Each row was made from one small tree. The marks that hang from a mark follow it in brackets, in alphabetical order. Every link used is in the known rows. Write each row's tree.
Known rows
gibu(sumumo(lekeg) tamuko): [-1.01 -0.21 -0.95  0.43  2.61  1.37 -2.00 -0.02  0.52  2.37 -0.77  1.82
  3.81 -4.63 -1.18  0.89  0.35]
mema(bigamo tamuko): [ 2.84  0.16 -0.45  0.17 -1.19 -0.54  1.18 -0.17  1.32  0.00 -0.03 -0.81
 -1.89  2.68  3.24 -1.63 -1.13]
lekeg(bigamo buvil(mema)): [ 4.62  3.04  0.33 -2.46 -1.25 -2.04 -0.29 -2.21 -2.17  2.73  2.28  0.65
 -1.85  0.24 -1.15 -3.23 -0.20]
buvil(mema(bigamo tamuko)): [ 3.36  0.61 -1.15 -1.61 -3.28 -1.74  1.24 -0.80  0.66  1.59  0.15  0.63
 -2.30  2.82  2.48 -1.69 -2.69]
buvil(lekeg(bigamo(mema))): [ 3.99  2.61  0.86 -1.82 -0.29 -3.26 -0.90 -0.22 -2.08 -0.09  0.45 -0.43
 -3.18  0.84  0.67 -1.91 -0.85]
bigamo(mema): [ 1.47  1.13 -0.46 -0.52  0.82 -3.17 -0.40  0.87 -1.60 -0.43  0.12 -0.39
 -0.11  0.23  0.73 -1.44 -0.31]
gibu(sumumo): [-0.10 -0.33 -1.17  0.39  0.82 -0.83 -0.78  0.68  0.14 -0.06 -0.28  0.30
  0.89 -1.17 -0.86  1.26 -0.04]
bigamo(lekeg(buvil)): [ 2.63  1.63 -0.27  0.89  1.23  0.44  1.29  1.95 -1.85  1.79  1.87 -0.65
 -1.56  0.26 -1.19 -1.98  1.60]
sumumo(gibu lekeg): [-1.93  0.80 -1.44  0.08  0.78  0.97 -1.60 -0.64  1.07  1.16 -1.16  0.22
  2.95 -2.78 -0.11 -0.99 -0.59]
mema(bigamo(lekeg) tamuko): [ 3.82  0.90 -0.55  1.82 -0.65 -0.15  1.70  1.71  0.45  0.61  0.63 -0.95
 -2.86  2.91  2.82 -2.63 -0.22]
figu(mema(bigamo(lekeg) tamuko)): [ 2.50 -0.06 -1.02  1.50 -2.09 -1.82  1.15  2.66  1.55 -0.48 -0.63 -0.29
 -2.91  4.18  2.14 -3.45 -2.53]
figu(mema(tamuko)): [ 0.85 -1.33 -0.99  0.33 -2.16 -0.73  0.36  2.60  1.34 -0.75 -0.90 -0.12
 -1.30  2.89  1.11 -1.59 -3.33]
buvil(lekeg(bigamo) mema(tamuko)): [ 5.64  1.83  0.01 -2.92 -3.76 -1.57  0.23 -0.22 -1.27  2.14  0.91  0.46
 -4.56  2.43  1.31 -1.59 -3.51]
sumumo(gibu(tamuko) lekeg(bigamo(mema) buvil)): [ 2.02  3.12 -0.80 -1.00  3.09 -1.45 -2.59 -1.05 -1.84  2.99  0.59  0.83
  2.76 -4.57 -0.51 -3.61  0.90]
lekeg(bigamo buvil): [ 3.73  2.52  0.97 -1.08  0.59 -0.99 -0.60 -1.62 -1.90  1.43  2.14 -0.38
 -1.23 -0.41 -1.07 -2.92  1.23]
buvil(lekeg mema(bigamo tamuko)): [ 4.87  1.13 -0.88 -3.38 -4.03 -2.05  1.62 -0.55  0.34  1.78 -0.10  0.35
 -4.72  3.90  2.83 -1.17 -3.88]
sumumo(gibu(tamuko) lekeg): [-1.92  0.26 -1.27  0.18  2.20  1.36 -1.92 -0.30  0.67  2.13 -1.22  1.45
  3.85 -4.46 -0.13 -0.40  0.14]

Write each row's tree
[ 4.39  1.43 -1.13 -2.77 -2.02 -1.33  1.70 -0.97 -0.40  2.64  1.45  0.05
 -2.21  2.19  1.08 -2.38 -1.53] | lekeg(buvil(mema(bigamo tamuko)))
[ 2.83  3.21 -1.16 -0.91  1.36 -1.25 -1.90 -0.55 -1.33  2.15  0.90 -0.71
  1.38 -2.35  0.31 -4.33 -0.45] | sumumo(gibu lekeg(bigamo(mema(tamuko)) buvil))
[ 0.66  0.66 -1.45 -1.35  1.75  0.72 -1.31 -0.60 -0.27  4.07  0.13  2.19
  3.15 -4.29 -1.81  0.06 -0.21] | gibu(sumumo(lekeg(buvil(mema))) tamuko)
[ 4.34  2.22  0.53  0.19  0.06 -2.83 -1.10  0.50 -2.02 -0.08  1.20 -0.66
 -1.57  0.64  1.39 -3.24 -0.42] | lekeg(bigamo(mema(tamuko)))
[ 1.69 -0.66 -0.97  0.19 -2.57 -2.14  0.70  1.21  2.22 -1.00 -1.19 -0.10
 -2.13  4.03  2.50 -2.59 -3.22] | figu(mema(bigamo tamuko))
[ 0.29  0.90 -0.24  0.63  2.60  0.73 -2.79 -0.82 -0.15  2.44 -0.24  1.84
  3.22 -4.82 -1.30 -0.34  0.67] | gibu(sumumo(lekeg(bigamo)) tamuko)
[ 3.79  0.80 -1.04 -2.63 -1.77 -0.25  1.39  0.16 -1.10  2.83  1.72  0.05
 -1.59  1.36  0.03 -1.43 -1.61] | lekeg(buvil(mema(tamuko)))
[ 1.32  2.02 -0.61 -0.46  1.23  0.16 -1.93 -1.50 -0.28  2.10  0.64  0.11
  1.84 -2.90 -1.89 -1.68  0.31] | gibu(sumumo(lekeg(bigamo buvil)))
[ 0.92  1.92 -0.75 -2.29 -0.92  1.31 -0.17 -2.09  0.03  3.68  0.62  0.44
  1.37 -1.33 -1.22 -2.34 -1.25] | sumumo(lekeg(buvil(mema)))
[ 4.96  2.26  0.62 -1.65 -0.69 -2.58 -0.59  0.61 -1.99  0.07  0.70 -0.82
 -3.62  1.54  1.43 -2.05 -1.56] | buvil(lekeg(bigamo(mema(tamuko))))
[ 4.25  1.59 -1.01  0.05 -0.66  0.16  1.85  2.33 -1.98  3.03  2.18 -0.24
 -2.53  1.32 -0.44 -2.39 -0.17] | bigamo(lekeg(buvil(mema(tamuko))))
[ 0.09  1.77 -2.09 -2.17 -0.15  0.21 -0.79 -1.39  0.05  3.30  0.03  0.59
  2.10 -2.41 -0.93 -1.95 -1.23] | sumumo(gibu lekeg(buvil(mema)))
[ 4.15  1.24 -1.24 -0.21 -2.78 -1.45  1.78  0.59 -0.02  2.11  0.71  0.55
 -3.12  2.97  2.18 -2.39 -2.00] | buvil(mema(bigamo(lekeg) tamuko))
[ 3.12  2.12 -0.19  0.51  0.55 -1.36  1.49 -0.15 -0.33  1.19  1.13 -0.53
 -2.21  1.57  0.73 -2.90  1.40] | mema(bigamo(lekeg(buvil)))
[ 4.17  2.39  0.37 -3.19 -3.12 -2.52 -0.31 -1.53 -1.46  1.88  0.53  1.07
 -3.86  1.51  0.07 -1.38 -2.51] | buvil(lekeg(bigamo) mema)
[-0.57  1.03 -1.33 -1.04  2.58  1.46 -1.34 -0.58 -0.06  3.26 -0.17  0.99
  3.55 -4.47 -0.80 -1.19  0.67] | sumumo(gibu(tamuko) lekeg(buvil))
[ 2.79  1.94 -1.22 -1.08 -0.32  0.11 -1.36 -0.99 -0.31  3.07  0.94  0.37
  1.02 -1.81 -1.15 -1.99 -1.38] | gibu(sumumo(lekeg(bigamo buvil(mema(tamuko)))))
